Each row was made from one small tree. The marks that hang from a mark follow it in brackets, in alphabetical order. Every link used is in the known rows. Write each row's tree.
Known rows:
W(N(D(A K) R)): [ 10.3  20.2 -28.9  11.7   5.6   9.0 -37.3 -13.9 -14.0  16.6 -30.1 -20.7
   0.0  36.8  16.2  14.3 -25.8 -37.3 -13.6   8.5  18.3   4.5]
M(K(D(H N X))): [ -8.7 -33.7  19.9 -22.9 -20.8  -0.6  16.7  -5.0  21.2 -23.6 -17.9 -14.6
  -4.8   8.3  -6.2 -12.4 -12.6   3.8 -14.3   7.9 -11.3   6.1]
N(D(A H) R): [ 12.3  -4.2 -12.0  -3.2  -8.9  -0.7 -14.3 -15.1 -15.5   2.2 -23.1  -6.9
   7.7   5.3  24.5   2.9   4.1 -28.9   2.3   6.1   3.1   1.4]
W(N(D(A))): [ 11.4   6.5 -20.8   3.2   2.1  -2.0 -23.1 -13.0 -15.2  -2.2 -31.7 -26.2
  11.5  18.1  11.4   5.5  -7.4 -28.5 -17.2   5.2  20.3   4.4]
C(D(A N(W))): [  7.7  14.1   7.8   4.3 -33.3  11.9  -8.6 -10.9   4.8   6.4   2.1 -19.1
   5.3 -15.3   9.2   5.6  -2.5  -4.0 -13.9  -6.2  33.8  -1.6]
E(D(H K N)): [ 18.2 -16.9  -6.4   7.6 -38.0   4.2  19.7 -20.0  15.1  14.7 -35.4  -5.8
  -7.8   2.6  -9.3   7.0 -20.1   2.6 -31.9  -5.8 -19.7  -7.0]
R(D): [ 13.1  -5.0 -14.2  -7.0 -25.9  -8.2 -24.0 -10.8  -0.2 -12.9 -35.5  -4.9
  10.9  12.7   9.4  -4.3 -13.2 -14.5 -28.6   6.8   0.1   4.4]
W(N(R(D))): [ 12.3  13.5 -12.0  -2.6 -14.7   1.2 -38.7   8.3  -2.3  -4.6 -29.0   0.0
   0.2  39.0  25.8   2.2 -31.1 -27.0 -14.7   4.3  21.2   9.6]
D(N(W) X): [  3.4   2.8  -3.9  -9.5 -25.5   3.8  -8.4  13.4  10.8  -9.5  -7.4 -12.7
  -8.0   7.3   5.2  -1.7 -18.0   6.9 -10.8   7.4  14.3  -1.6]
M(K(D(H X))): [ -4.6 -33.8  24.4 -16.1  -9.5  -0.4   2.0  -9.5  18.5 -25.8 -27.8 -24.0
  -0.7   6.2 -10.1  -8.2 -12.5   3.3  -8.1  14.4 -22.7  11.2]
N(D(X) W): [ 10.7   1.2 -16.4 -11.5 -10.1  -0.3 -26.3   8.0   2.9  -9.5 -23.1 -11.0
  -2.1  20.5  12.1   1.4 -10.3 -10.4   1.3  13.2   1.3   2.8]
E(D(H)): [ 24.0 -16.5   9.8   4.3 -32.8  -1.8   8.0 -14.0  13.4   2.2 -38.8 -13.3
   3.3  -3.2  -2.7   5.7  -8.1  -1.7 -13.5  -3.7 -23.3  -1.2]
W(N(D)): [ 17.8   2.7 -16.1  -1.3  -9.0  -5.5 -23.9  -4.4  -2.3 -10.3 -34.3 -14.3
   4.4  31.8   7.7  -1.9 -21.6 -22.3 -25.7   2.6   7.9   5.7]
N(D(H) R): [ 18.2  -8.1  -7.5  -6.6 -18.8  -4.6 -17.4  -5.6  -1.3  -5.7 -26.0   4.5
   0.1  18.6  20.7  -4.4 -10.0 -23.5  -5.8   3.0  -9.5   2.1]
E(D(H N X)): [  9.9 -21.0  -0.4  -8.0 -38.1   1.7  26.6  -4.7  15.1   1.5 -26.5  -8.4
  -5.1  -3.5   1.5  10.3   1.5  10.7  -4.4   1.7 -17.3  -6.9]
D(A H K X): [ -4.3 -17.7 -12.6   7.8  -1.1  11.1   4.8 -29.3 -11.6   4.3 -28.1 -35.5
  -0.8  -9.5 -10.4  12.2  -4.4  10.8  -5.8  25.5 -18.2  -1.9]
K(D(A H)): [ -4.7 -19.2  12.7  10.6  -6.2   4.1   2.7 -26.1  -4.3 -12.1 -25.6 -45.4
   8.8  -3.2 -11.7  -9.6  -8.3  -0.9 -17.4   3.1  -6.0   1.7]
W(N(D(H K))): [ 11.9 -12.7 -23.4   9.1   1.1   5.5  -7.4 -16.5  -4.8   0.0 -38.6 -11.1
  -6.4  32.2  -2.4  -1.5 -29.3 -11.4 -26.3   9.1 -14.5   2.6]
C(D): [ 17.6   2.7  13.6   5.8 -38.3   2.4 -12.5 -18.7  12.9  -6.4 -20.0 -22.2
  11.2  -7.8  -6.5   3.5  -5.1  -0.1 -23.3  -1.0  -0.5   1.9]
N(R W): [ 20.0  18.7   9.9   1.8 -20.9   2.4 -39.5  13.1  11.4  -0.3 -12.5  -9.0
  -2.3  16.0  15.2  -2.2 -32.9 -16.1  -9.6  -0.8  15.5   5.6]
C(D(X)): [  7.5  -1.6  10.0  -1.1 -33.3   8.3  -7.1 -14.0  12.5  -7.3 -17.9 -27.9
   6.8  -7.0  -5.1  12.3   3.1   9.6  -6.5  11.3  -6.2   1.0]

Which tree is each row?
[ 12.1 -10.6   5.9  -1.9 -26.9   1.3   3.4   4.0   8.6  -7.1  -7.6  -1.6
  -8.3   1.4   5.5 -11.6 -21.7   4.7 -22.3  -3.1   5.5  -1.0]
D(H N(W))
[ 19.3 -17.3   4.6  -1.5 -43.1  -3.0  21.4  -8.8  16.1   2.8 -28.9  -2.4
  -0.4  -3.3   1.9   1.4  -7.6  -0.1 -22.7 -11.0 -11.4  -4.9]
E(D(H N))
[  6.8  10.3  -5.0  -0.2 -20.3   1.5 -13.0  -2.4  -2.2   0.5  -6.8 -19.2
   3.2  -5.7  10.6  -1.5 -13.4  -9.7 -21.4  -1.9  31.6  -2.2]
D(A N(W))
[ 16.2  16.5 -24.5   7.4  -3.6   5.2 -37.1  -4.1  -0.4   8.9 -32.0  -8.3
  -7.3  48.1  12.7   6.2 -38.6 -30.8 -21.5   5.4   6.7   5.6]
W(N(D(K) R))
[ -1.1 -13.2  16.3   1.4 -20.7   6.3   4.9   1.4  14.3 -16.0  -9.8 -18.0
 -10.0  14.2  -5.3 -23.5 -31.2   5.6 -23.2 -10.4   4.8  -0.7]
K(D(H N(W)))
[ -4.7 -26.6  19.9 -13.9 -15.8  -3.0  12.8 -20.6   6.8 -16.1 -17.6 -20.9
   5.6  -7.3  -2.1 -12.7  -7.3 -10.7 -24.8  -0.1   6.8   6.7]
M(K(D(A H N)))
[ -2.0 -23.6 -26.0  -3.3 -11.7   7.7  -1.9 -18.8  -4.1  -3.8 -37.3  -7.2
  -5.9  13.6  -2.7   3.7 -12.9   6.5 -11.9  26.1 -26.4  -0.8]
R(D(H K X))
[  7.9  22.3   0.1   0.3 -23.2   5.8 -24.9   6.5  -1.0   7.8   0.3 -10.4
  -0.8   4.2  25.2   2.1 -19.5 -20.0  -8.2  -3.9  38.8   0.7]
D(A N(R W))
[ -1.6 -18.0 -30.6   0.0   2.7   7.2   1.9 -30.1 -16.4   3.6 -34.6 -24.3
   0.2   3.4  -0.5  10.6   5.7  -4.4  -0.3  25.8 -19.6  -2.7]
N(D(A H K X))
[  5.0   0.0 -31.1   2.5   3.0   7.4 -19.9  -8.5  -2.3  -0.8 -38.3 -22.6
  -7.9  39.2  -2.0   9.6 -25.5 -11.1 -16.1  19.4  -7.3   2.2]
W(N(D(K X)))
[ -2.8  -1.2 -17.9   7.0  -5.0   8.1 -11.0 -25.3  -7.2   5.0 -28.1 -43.3
   4.5  -3.3 -11.7  15.7  -8.7   3.8 -14.5  23.6  -6.2  -0.3]
D(A K X)
[ 17.7   4.9 -10.9  16.5 -22.2   6.4  -8.3 -31.1   3.1  20.5 -42.6 -34.0
   7.3  -3.6 -10.2  20.6 -11.1 -10.8 -23.0   2.3  -7.9  -2.7]
E(D(A K))
[  6.6   1.8  -8.6  -3.5  -8.0   8.9 -28.9   0.3 -13.5   4.4 -15.2   4.2
   0.6   7.7  35.6   1.3 -10.3 -23.0   7.7   8.3  18.8   3.7]
N(R(D(A H)) W)
[-12.9  -5.7   3.6   1.3  -4.4   5.8  -8.5 -18.5  -2.9 -13.7 -24.9 -58.3
   8.7   3.0 -11.1   2.9  -4.8   1.1  -6.2  12.4   0.2   2.8]
K(D(A X))
[ -6.3 -17.5  16.8 -24.1 -23.2  -4.9  -1.0  -1.1  24.4 -22.2 -19.9 -21.5
  -0.7  13.5  -6.8  -9.5 -16.6  -5.6 -21.8   5.0   1.6   8.2]
M(K(D(N X)))
[-15.0 -22.3   8.1   3.1  -0.9  10.0   8.3 -22.7  -5.8 -13.8 -23.4 -50.7
   4.6  -2.7 -10.1  -2.3   0.4   8.3   0.7  14.9 -12.4  -0.2]
K(D(A H X))
[ -3.1 -14.1 -20.8  -3.5   9.3   6.3  -1.4 -12.2 -18.9  -5.7 -28.3 -25.8
   1.9  12.2  12.8  10.8   4.2  -9.0   7.3  19.3   2.4   2.0]
W(N(D(A H X)))
[ -6.2  11.4 -18.5   0.6 -17.9  10.4 -10.4 -11.4  -4.6  15.1 -11.6 -23.8
  -3.7   6.2  10.0  16.1 -12.4  -6.8  -8.8  15.0  15.1  -3.4]
D(A K N(R) X)
[ -8.3 -10.3  11.8   5.6 -11.1   9.1   6.3  -8.3   0.8  -8.1  -6.5 -30.7
  -3.7   1.5  -0.7 -16.4 -18.2  -0.3 -15.1  -6.5  16.2  -2.6]
K(D(A H N(W)))
[ -2.7 -17.1 -16.6 -16.8 -22.1   6.1   3.1   8.9   0.9 -11.5 -12.9  10.3
 -11.8  11.9  20.6  -6.0  -8.9   5.3  -2.1  12.2   5.1  -0.9]
R(D(H N(W) X))
[ 10.7 -11.9 -11.7  11.0 -28.3   7.2  22.8 -29.6   1.8  21.6 -32.7 -18.4
  -1.0  -9.9  -4.1  13.8  -7.0  -2.7 -22.5  -2.1  -8.3  -7.8]
E(D(A H K N))
[  7.2   5.9   5.2   3.5 -40.0   4.7   2.3 -24.3   2.3   2.5  -8.1 -22.6
  13.6 -21.1   3.4   7.5   8.8  -3.9 -23.8  -4.4  23.2  -2.2]
C(D(A N))
[ 12.9  13.6 -14.1 -11.7 -11.0   3.9 -38.9  16.9   4.7  -3.6 -14.8  -2.8
  -6.9  30.6  25.4   5.1 -15.6 -22.5  14.4  11.4   8.9   3.6]
N(D(X) R W)
[  8.8 -15.0 -12.0 -10.2  -6.4   3.4  -8.4   5.1  -0.8 -11.7 -20.1  -4.4
  -7.3  13.9  11.2  -2.6  -5.8  -1.8   8.0  15.0 -12.6   0.5]
N(D(H X) W)
[ -8.7  -0.3   8.0  -5.4 -19.2   7.8  -5.5  10.4  16.3 -16.4  -8.3 -29.6
 -10.4  21.9  -4.9 -11.5 -27.3   6.9 -12.9   0.6  10.4   1.2]
K(D(N(W) X))
[  4.6 -18.7 -16.3  -3.9 -13.6  -1.7  -5.6 -23.7 -17.8  -6.0 -31.9 -10.6
  12.7  -5.9  12.8   0.0   5.3 -10.5 -13.0  12.8  -0.9   1.0]
R(D(A H))
[  1.2 -14.5 -14.4   8.6 -18.1   5.5  12.5 -29.4  -8.2   7.0 -20.9 -20.6
  -0.4  -9.6  -6.9   0.1 -11.4   2.2 -31.9   8.2  -1.7  -3.9]
D(A H K N)
[ 18.8 -11.2  -7.0  -5.5 -11.5  -1.9 -14.6  -1.2   0.6 -10.2 -23.5  -0.2
  -1.9  13.6  11.0 -10.3 -13.0 -12.1  -9.6   4.5  -6.6   1.2]
N(D(H) W)
[  0.9  12.1  -2.1   2.0 -38.7  18.2  -7.1 -11.3  16.1  13.0  -6.5 -11.1
  -9.9   9.5   3.1  14.3 -14.3   2.6  -9.8   8.7   4.4  -2.1]
C(D(K N(R) X))
